Each row was made from one small tree. The marks that hang from a mark follow it in brackets, in the order of their numbers. Every link used is in the known rows. Write each row's tree.
(in the rows, 128 means zero)
Known rows:
J907[J526[J32[J783] J739]]: [112 185 150 135 156 129 139 101  90 146 107 112 155 151 118 162 165  80
 122 158 121 111  73  79  70 115 129 136 173 147 118 131 100 106 129 133
 200 150]
J652[J963]: [152 143 127 104 159 149 115 114 111 148 135 127 157 128 130 126 140 113
 143 162 118 139 126 108 136 127 102 124 114 161 148 116  78  87 152 128
 166 128]
J526[J307[J448]]: [132 138 138 129 125 156 140 129 111 157 120 148 172  95  92 119 131 123
 141 174 135 143 117 107 102 153 111 128 127 206 133 109  99  94 157 137
 176 148]
J907[J526[J739]]: [144 177 155 124 166 120 125 111 101 154 133 115 146 162 121 147 152 104
 129 174 120 113  90 115  93  94 116 100 176 142 121 137  73  74 137 123
 185 136]
J455[J783[J235 J307 J572]]: [170 235 102 125 188 152 165 128  89 114  90 129 161  72 149 135 124  99
 111 137 145  71  68  73  87 123  89 115 116 174 126 113 113 116 118  81
 111  97]
J307[J448]: [130 146 126 124 143 141 133 102 104 146 131 146 144 102 113 116 129 112
 134 174 140 140 115  97  91 145 116 124 127 197 127 117  91  82 137 137
 162 129]
J32[J526[J739] J652 J783]: [147 172 144 123 158 133 130 130  98 151 132 111 141 122 150 137 159 122
 127 162 123 134  92 107  86  74 109 136 153 114 135 132  75  71 157 116
 173 155]
J526[J340 J907]: [133 172 165 139 166 142 116 121  88 147 138 103 144 120 155 131 135 126
 114 180 118 122  88 130  91 103 101 110 179 132 132 142  68  66 128 150
 167 129]
J460[J526[J307 J340 J907]]: [130 156 168 152 162 145 124 138  76 175 113  76 179 122 125 139 114 125
 130 191 117 149  80 123  94 116  98 117 194 135 137 133  64  69 138 153
 178 143]
J460[J526[J32[J652[J963]] J340]]: [154 138 126 103 200 176 139 110  70 142 137  53 186 142 129 133 117 108
 154 173 120 179 117  75 142 109  98 154 128 130 144 147  78  75 144 137
 172 131]
J783[J307 J572]: [165 188 122 124 162 140 148 112 119 131 123 145 143  98 135 126 136 103
 121 139 142  99  81  93  87 121 120 105 137 174 121 117  95 109 113 108
 128 114]
J572[J783[J235]]: [129 196 103 146 160 154 133 142  91 123  97 132 166  99 140 117 126 106
 120 156 104 108  94  97  95 135  95 131 114 171 132 108  98 115 133  92
 141 131]
J526[J32[J783] J340 J739 J907]: [113 183 179 161 174 148 135 116  65 145 112  89 148 127 165 164 157  98
 115 178 117 116  58 101  58 106 108 156 201 119 125 146  79  80 121 155
 192 154]
J907[J526]: [135 173 135 115 148 124 121 108 115 147 133 127 146 146 103 131 144 108
 120 162 123 119 104 109 105 115 122  92 152 160 120 128  85  93 136 129
 173 128]
J295[J235]: [137 141 134 128 138 141 125 104 104 154 126 136 151 129 125 131 145 129
 104 179 108 112 103 132  92 128 121  99 114 176 149 105  73  87 148 133
 158 118]
J455[J783]: [134 173 116 119 160 142 122 122 117 132 118 126 161  99 139 142 138 122
 107 153 133 118 104 107  89 118  92 121 128 169 157 130  95 103 129 116
 156 118]
J455[J783[J235 J572]]: [144 220 117 129 173 150 137 141  90 118  91 128 161  75 143 128 125 101
 125 146 126  87  71  72  94 125  75 113 101 159 141 125 126 122 141  81
 102 115]
J652[J32]: [128 136 126 120 144 136 116 114 116 159 131 106 156 113 124 135 127 111
 134 166 125 123 137 112 121 105 113 114 112 175 159 127  67  93 151 134
 162 129]
J907[J526[J32[J652] J340 J739]]: [150 175 161 111 191 155 147 118  77 132 146  66 165 167 129 151 146 111
 131 174 118 129  90 101 109  69 105 125 172 113 112 165  75  70 142 132
 196 140]
J526[J307 J739]: [149 146 163 144 146 144 126 149 112 162 112 128 170 127 120 143 148 114
 132 173 110 126 103 130 103 115  98 128 150 149 144 123  76  84 157 123
 186 165]
J783[J235]: [142 175 118 142 156 137 125 132  93 138 101 136 152 105 122 111 131  94
 121 164 111 111 105  99 116 147  96 121 105 157 123 116  92  90 135 114
 146 136]
J592[J460[J526[J739]]]: [128 148 129 151 174 118 108 124 101 183 112  82 169 148 120 134 119  77
 117 195 114 169  70  91  91 114 105  96 163 162 152 101  47  56 134 125
 167 139]
J907[J526[J307 J739]]: [146 168 167 126 147 131 135 138 107 163 122 117 170 154 103 150 152 115
 135 174 112 114  93 126 104  98 108 104 176 148 126 126  79  87 158 125
 200 153]
J455[J783[J572]]: [143 196 127 117 160 147 130 126 117 125 116 130 155  85 145 138 128 116
 123 143 137 102  79  87  85 108  88 111 122 166 156 134 117 123 136  97
 113 116]
J32[J526 J652[J963]]: [165 145 125  81 176 163 123 124 117 135 164 107 152 133 145 115 149 126
 144 160 126 150 137 109 154  80  90 121 105 130 150 129  71  78 181 112
 156 133]
J652[J32 J963]: [145 127 123  96 156 148 117 109 105 160 143  98 163 128 131 139 123 113
 157 166 120 136 155 111 152 103 106 121  99 174 174 119  65  87 171 132
 165 120]
J652[J32[J526[J907] J783] J963]: [116 158 140 106 156 140 114 109  98 162 146  86 145 124 159 148 142 109
 146 170 132 122 125 107 122  74 104 124 145 145 168 117  63  88 185 144
 164 128]
J652[J32[J526] J963]: [132 130 123  93 165 153 110 118 124 162 160  96 149 125 144 130 143 113
 155 156 127 123 157 115 155  80  87 104 102 159 170 125  59  90 196 121
 159 125]
J783[J235 J307[J448] J572]: [163 208 112 132 172 151 175 109  77 124 104 151 147  74 120 108 115  86
 139 155 152  91  75  63  88 152 114 119 116 204  96 101 111  95 127 101
 116 108]
J526[J32[J652] J307 J340 J739]: [157 141 167 131 171 178 149 159  89 142 121  80 191 131 131 145 146 128
 136 173 108 144 100 111 118  91  87 152 147 122 136 155  82  82 157 130
 197 168]
J592[J460[J295[J235] J526]]: [120 140 108 115 141 133 120 107  95 173 119  99 169 170 107 127 110  99
  89 213  99 166  64 106  89 128 120  39 120 203 158  53  43  71 160 146
 173  95]
J592[J460]: [124 147 114 129 142 130 102 131 136 152 121 120 161 123 113 115 133  95
 103 172 113 153 100 107 110 128 104  89 119 182 144  93  70  83 143 126
 162 135]
J572[J783]: [125 171 110 136 149 152 124 129 117 133 122 136 161 109 141 130 133 122
 118 154 114 123 100 111  84 120 109 125 135 179 145 118  87 116 132 107
 154 131]

Which tree is each row?
[199 202  98  97 174 148 168 113  58 126 101 111 171 108 131 126 121 113
 132 153 124 136 107  82 128 126 123 165 109 155 120  88  88  76 134 116
 166 116]  J32[J652[J963] J783[J235 J307]]
[163 209 109 110 177 147 153 115 116 121 114 133 156  83 151 148 133 113
 109 135 154  88  73  87  75 108 101 110 139 182 141 125 102 121 112  93
 125 101]  J455[J783[J307 J572]]
[156 182 120 119 159 149 167  94 102 134 129 153 142  85 124 119 123 102
 136 152 159 109  82  79  76 136 128 114 140 210 113 109 101 100 121 115
 129 110]  J783[J307[J448] J572]
[122 167 152 127 177 140 133 106 106 137 127 109 157 167 121 152 168  78
 124 173 123 109  91  89  96 103 111 119 160 149 120 149  87 101 141 128
 188 143]  J907[J526[J32 J739]]
[127 150 157 131 144 159 113 169 123 163 136 111 158  99 125 125 155 141
 125 148 112 117 113 140 109 105  78  93 149 136 129 130  75  87 173 126
 181 155]  J32[J526[J307 J340]]
[127 177 185 147 188 144 111 133  91 158 157  88 128 134 185 143 164 122
 120 181 119 104  77 140  83  62  76  96 203 100 131 154  46  53 153 136
 171 144]  J32[J526[J340 J739 J907]]
[144 141 159 107 189 155 109 132  88 178 165  57 150 133 172 153 144 131
 163 165 115 117 134 136 138  51  72 104 149 122 161 143  35  58 196 126
 181 129]  J652[J32[J526[J340 J739]] J963]
[121 172 105 128 149 155 171  77  92 131 101 145 157  89 112 140 147  85
 115 151 160 123  94  61  56 165 145 162 144 220 109 102 109 108 112 145
 183 129]  J526[J32[J783[J307[J448]]]]
[114 132 120 137 136 142 128 128 111 184 103 103 193 114  67 115 101  94
 137 195 130 190  92  84 100 156 111 103 137 221 142  77  77  74 159 136
 173 144]  J592[J460[J526[J307[J448]]]]
[127 130 153 101 160 164 119 138 119 164 153  82 173 131 141 140 140 118
 155 180 126 123 144 127 160  67  79 110 130 150 177 126  56  91 215 141
 169 143]  J652[J32[J526[J307 J907]] J963]
[147 143 151 106 148 176 144 154  96 152 153 104 168  91 116 111 133 159
 148 165 131 151 122 122 114  96  86 117 143 155 122 132  82  65 185 130
 176 151]  J32[J526[J307[J448] J340] J652]
[144 206  84 135 173 164 175 113  72 120 101 143 167  80 134 118 113 107
 125 161 143 105  89  83  69 149 116 140 130 220 106  88  90  99 121  97
 151 105]  J572[J783[J235 J307[J448]]]
[127 154 125 133 166 126 119 121  95 176 121  90 164 171 122 138 113  76
 110 208 110 175  56  92  92 108 106  64 158 173 150  80  39  61 148 135
 188 121]  J592[J460[J295 J526[J739]]]
[116 150 169 147 158 173 135 146 102 137 119  95 179 118 130 141 148 111
 118 177 113 125  94 114 105 120  89 133 160 142 134 149  89 103 148 155
 187 159]  J526[J32 J307 J340 J907]
[112 144 173 129 153 154 115 154 108 170 147  70 164 111 145 141 138 137
 133 174 123 109 119 146 121  64  76  94 166 133 154 145  53  79 191 144
 179 145]  J652[J32[J526[J307 J340 J907]]]
[138 153 144 127 142 151 132 146  80 173 117  95 181 137 108 137 108 125
 127 179 107 159  82 116  97 128 103  82 162 156 135 101  67  77 150 150
 202 129]  J460[J295 J526[J307 J340]]
[108 145 121 139 175 144 127 117 101 157 114  82 175 178 122 142 126  49
 106 206 114 174  57  64  92 122 103  83 143 177 149  90  55  86 147 137
 192 131]  J592[J460[J295 J526[J32 J739]]]
[149 213  85 140 175 155 160 130  85 117  96 133 168  95 144 126 128 106
 108 146 124  93  87  98  81 134 111 132 127 186 119  97  83 111 116  90
 152 113]  J572[J783[J235 J307]]
[128 149 155 149 154 135 127 128  96 168 108  99 178 131 113 138 119 102
 130 194 126 149  87 105 100 127 110 122 171 154 150 126  76  87 140 148
 165 149]  J460[J526[J307 J907]]
[148 159 172 119 164 166 131 162 101 144 153  83 165 119 145 125 139 150
 127 177 118 138 104 140 122  63  78 110 167 106 134 149  65  68 175 136
 172 154]  J32[J526[J307 J340 J907] J652]
[118 154 160 125 152 159 160 115 100 147 118 119 180 145  85 148 154  92
 151 184 135 121  98  86  93 124 112 129 160 187 114 131 105 100 166 136
 203 156]  J907[J526[J32 J307[J448] J739]]
[120 150 103 121 149 125 113 118 111 165 121 100 167 158 106 120 108  80
 102 195 113 182  75  86 102 129 110  60 135 188 150  71  55  76 142 141
 174 115]  J592[J460[J295 J526]]
[115 135 150 133 142 181 148 136 100 147 118 115 182  93 102 128 139 117
 139 166 129 138 111  99  97 154  96 140 137 190 120 129 106 100 155 147
 190 153]  J526[J32 J307[J448] J340]
[141 173 185 152 182 137 120 127  72 154 139  93 143 136 172 150 141 122
 120 193 113 117  72 135  84  82  93 115 200 115 132 148  51  53 132 146
 176 139]  J526[J340 J739 J907]
[151 142 142 126 181 160 145 117 104 124 132 103 164 144 142 137 152  94
 129 179 125 140 105  88 114  95 103 154 125 136 141 155  84  88 140 124
 169 156]  J526[J32[J652] J739]
[158 130 117  89 179 178 140 110 109 116 141 102 175 142 128 125 142 103
 144 168 123 159 138  78 154 113 101 160  88 149 149 138  92 100 156 128
 163 140]  J526[J32[J652[J963]]]
[138 152 179 146 160 155 117 172 110 175 137  96 155 113 145 140 165 137
 133 159 108 113  98 146  98  87  71 100 176 116 132 136  59  70 175 121
 194 167]  J32[J526[J307 J340 J739]]
[106 152 124 123 129 128 113 119 117 168 129 107 140  96 135 138 148 110
 128 144 129 114 125 106  94  96 113 112 130 159 155 120  76  99 169 129
 167 139]  J652[J32[J526 J783]]
[116 150 135 128 144 136 123 139 105 168 115  88 189 164 101 129 103  85
 106 217 112 182  61  98 105 116 103  63 158 182 154  69  53  79 163 155
 186 131]  J592[J460[J295 J526[J307 J907]]]
[142 161 137 102 170 165 145  98  82 117 124  96 174 140 141 140 139 100
 136 180 126 158 103  73 125 109 118 179 130 137 147 131  98  98 150 151
 168 143]  J526[J32[J652[J963] J783] J907]
[135 161 131 125 160 141 123 120  74 166 132  93 154 142 127 133 108 115
 117 177 114 155  78 106  88 124 109  79 163 153 133 109  61  70 129 151
 184 111]  J460[J295 J526[J340]]
[153 175 108 109 167 168 153 122  65 115  95 103 181 116 125 124 135  89
 142 160 112 143 113  54 140 140 107 181  80 143 134 113 115 105 154 119
 158 144]  J526[J32[J652[J963] J783[J235]]]
[ 95 168 138 156 161 134 134  90  81 149  94  95 160 128 126 150 136  66
 114 178 132 146  69  61  65 141 129 157 170 153 143 130  98 108 112 157
 166 143]  J460[J526[J32[J783] J907]]
[149 150 118  96 158 166 144 106  93 122 121 107 177 127 124 135 143 102
 140 156 120 161 120  70 130 122 121 178 101 150 148 122 106 107 149 132
 173 144]  J526[J32[J652[J963] J783]]
